Every row comes from one small tree of marks. The marks that hang from a mark follow it in brackets, in alphabetical order. Every link used is in the known rows. Which tree was each row made from?
Known rows
D{F{B C{R} Y} H P}: [-0.40 -0.09 -0.17 -0.05  0.18 -0.16 -0.22  0.01  0.16  0.16  0.00  0.12
 -0.06  0.00  0.18  0.06 -0.10 -0.15]
W{F{B C Y}}: [ 0.13 -0.04 -0.29  0.05  0.02 -0.10 -0.03  0.11 -0.07 -0.15 -0.04 -0.36
 -0.22 -0.14 -0.07  0.01  0.02 -0.12]
F{B C{R} D{H P}}: [-0.08 -0.08 -0.35  0.02  0.21 -0.26 -0.11  0.29  0.15  0.15 -0.06  0.10
 -0.05 -0.15  0.12  0.28 -0.16  0.07]
C{F{B D{P} Y} R}: [ 0.06 -0.24 -0.18 -0.13  0.18 -0.39 -0.17  0.21  0.22  0.05  0.09 -0.15
 -0.08 -0.12  0.13  0.21 -0.01  0.18]
C{D{F H}}: [-0.05  0.11  0.09  0.06 -0.01 -0.08  0.28 -0.09  0.24  0.30 -0.10  0.01
 -0.13 -0.05 -0.31  0.20 -0.02 -0.11]
C{D F R}: [ 0.19 -0.02  0.01  0.05 -0.15 -0.60  0.27  0.04  0.30  0.12  0.04 -0.16
  0.02 -0.41 -0.14  0.44  0.13  0.05]
C{D}: [ 0.24  0.03  0.04 -0.01 -0.04 -0.26  0.31  0.05  0.18  0.19 -0.05 -0.33
 -0.05 -0.17 -0.35  0.22  0.02 -0.05]
F{C{D} Y}: [ 0.13 -0.18 -0.24 -0.06 -0.06 -0.35  0.15  0.15  0.12  0.02 -0.07 -0.40
 -0.06 -0.28 -0.26  0.21  0.06  0.01]
C{F{B D{H}}}: [ 0.15  0.07 -0.13  0.08  0.01 -0.12  0.15  0.17  0.14  0.18 -0.06  0.07
 -0.15 -0.05 -0.10  0.16 -0.04  0.19]
F{B C D{H}}: [ 0.13  0.01 -0.37  0.13  0.07 -0.08  0.07  0.32  0.04  0.14 -0.16  0.01
 -0.12 -0.12 -0.07  0.16 -0.13  0.15]
D{F{B C Y} H P}: [-0.37 -0.01 -0.12 -0.10  0.21  0.00 -0.13 -0.01  0.11  0.16 -0.02  0.12
 -0.16  0.14  0.05 -0.05 -0.10 -0.15]
D{C F P}: [-0.24  0.07  0.28 -0.19  0.03 -0.08  0.15 -0.20  0.24  0.26  0.00 -0.04
 -0.21  0.11 -0.25  0.00 -0.02 -0.19]
D{C{F{Y}} H P}: [-0.45 -0.11  0.01 -0.18 -0.10 -0.23  0.10 -0.16  0.30  0.22 -0.02  0.10
 -0.12 -0.02 -0.31  0.05  0.00 -0.08]
P{D{C{R} F{B Y} H}}: [-0.11 -0.10 -0.25  0.10 -0.19 -0.12 -0.03 -0.07  0.28  0.39 -0.12  0.02
  0.06  0.03 -0.13 -0.02 -0.14  0.11]
C{R}: [ 0.16 -0.13  0.04  0.06 -0.10 -0.28  0.20  0.07  0.11  0.20  0.00 -0.38
  0.06 -0.30 -0.13  0.13  0.03 -0.12]
D{C F{Y}}: [-0.14 -0.13  0.10 -0.08 -0.14 -0.09  0.10 -0.13  0.18  0.18 -0.08 -0.26
 -0.18 -0.01 -0.29 -0.06  0.03 -0.06]
C{D{F{B Y} H P} R}: [-0.30 -0.08 -0.08 -0.08  0.22 -0.30 -0.19 -0.05  0.32  0.23  0.00  0.09
 -0.03  0.01  0.04  0.25 -0.11 -0.08]
P{D{C{F} H}}: [ 0.05  0.05 -0.11  0.09 -0.37 -0.14  0.42 -0.10  0.28  0.39 -0.10  0.03
  0.01 -0.10 -0.43  0.04 -0.01  0.10]
Y{F{C}}: [ 0.23 -0.03  0.05  0.06 -0.14 -0.15  0.28  0.08  0.03  0.00 -0.21 -0.18
 -0.22 -0.30 -0.31  0.03 -0.01 -0.09]
D{C H}: [-0.19 -0.01  0.00  0.06 -0.23 -0.11  0.27 -0.08  0.18  0.32 -0.16 -0.04
 -0.05 -0.11 -0.42  0.04 -0.06 -0.09]

Which tree is each row?
[-0.22 -0.12 -0.26 -0.09  0.18  0.04 -0.17  0.03  0.16  0.04 -0.09 -0.02
 -0.33  0.12 -0.21  0.06 -0.15 -0.01]
W{F{B D{C H P} Y}}
[ 0.08 -0.07  0.01 -0.03  0.00 -0.46  0.14  0.07  0.22 -0.01 -0.15 -0.04
 -0.15 -0.37 -0.20  0.32 -0.03 -0.09]
Y{F{C{D{P} R}}}
[ 0.02 -0.04 -0.17  0.14 -0.39 -0.31  0.34 -0.08  0.33  0.38 -0.08  0.04
  0.11 -0.24 -0.31  0.15  0.00  0.11]
P{D{C{F R} H}}
[ 0.08  0.13 -0.19  0.11 -0.31 -0.16  0.28 -0.05  0.26  0.37 -0.11  0.10
  0.03 -0.01 -0.31  0.02 -0.07  0.16]
P{D{C{F{B}} H}}
[ 0.28  0.12 -0.12  0.04 -0.28 -0.24  0.28 -0.01  0.22  0.29 -0.05 -0.11
  0.01 -0.03 -0.28  0.01 -0.01  0.19]
P{D{C{F{B}}}}
[-0.09 -0.29 -0.25 -0.19  0.18 -0.32 -0.29  0.19  0.22  0.12 -0.03 -0.19
 -0.09  0.01 -0.02  0.13 -0.15  0.17]
F{B D{C{R} P} Y}
[ 0.25  0.18 -0.23  0.11  0.03 -0.24  0.12  0.10  0.04 -0.11 -0.07 -0.20
 -0.22 -0.19 -0.14  0.26  0.01 -0.09]
W{F{B C{D}}}
[-0.23 -0.13 -0.05 -0.19 -0.03 -0.53 -0.14 -0.03  0.28  0.10  0.06 -0.06
 -0.03 -0.10  0.00  0.14  0.00  0.03]
D{C{F{B Y} R} P}
[-0.14  0.04  0.04 -0.10  0.11 -0.17  0.22 -0.05  0.26  0.29 -0.03 -0.02
 -0.06 -0.02 -0.34  0.22 -0.07 -0.16]
C{D{H P}}
[-0.12 -0.09 -0.06  0.00  0.08 -0.19 -0.11  0.08  0.25  0.16 -0.25  0.26
 -0.22 -0.05 -0.18  0.16 -0.24  0.11]
Y{F{B D{C{R} H P}}}
[ 0.03  0.00 -0.15  0.00  0.18 -0.05  0.00  0.20  0.10  0.05 -0.24  0.21
 -0.30 -0.05 -0.14  0.11 -0.20  0.06]
Y{F{B C D{H P}}}
[-0.28 -0.03  0.22 -0.14  0.00 -0.26  0.06 -0.18  0.30  0.25  0.02 -0.03
 -0.11 -0.05 -0.11  0.12 -0.01 -0.19]
D{C{R} F P}
[-0.55 -0.11 -0.05 -0.11  0.08 -0.20 -0.26 -0.15  0.29  0.27 -0.05  0.18
 -0.07  0.11  0.01  0.03 -0.14 -0.10]
D{C{R} F{B Y} H P}
[-0.01 -0.09 -0.20  0.05  0.15 -0.22 -0.09  0.23  0.15  0.05 -0.22  0.22
 -0.21 -0.19 -0.01  0.22 -0.20  0.07]
Y{F{B C{R} D{H P}}}
[ 0.26  0.04 -0.05  0.02 -0.34 -0.22  0.42 -0.06  0.25  0.30 -0.04 -0.19
 -0.01 -0.13 -0.40  0.03  0.05  0.13]
P{D{C{F}}}
[ 0.07  0.09  0.14 -0.17  0.06 -0.38  0.29 -0.04  0.30  0.14  0.08 -0.08
 -0.13 -0.11 -0.25  0.30  0.09 -0.05]
C{D{P} F}
[-0.01  0.07 -0.13  0.01  0.28  0.14  0.00  0.08  0.09  0.08 -0.04  0.00
 -0.31  0.11 -0.13  0.10 -0.14 -0.10]
W{F{B D{H P}}}
[-0.13 -0.23 -0.24 -0.07  0.16 -0.32 -0.17  0.17  0.25  0.13  0.04  0.04
 -0.06 -0.11  0.11  0.22 -0.06  0.15]
C{F{B D{H P} Y} R}
[-0.01 -0.06 -0.24  0.14 -0.13 -0.46  0.21  0.12  0.21  0.15 -0.10 -0.07
  0.06 -0.45 -0.15  0.41  0.01 -0.05]
F{C{D{H} R}}
[ 0.07  0.15 -0.29  0.11 -0.02 -0.31  0.11  0.16  0.12  0.14 -0.14  0.01
 -0.02 -0.16 -0.13  0.26 -0.08  0.03]
F{B C{D{H}}}
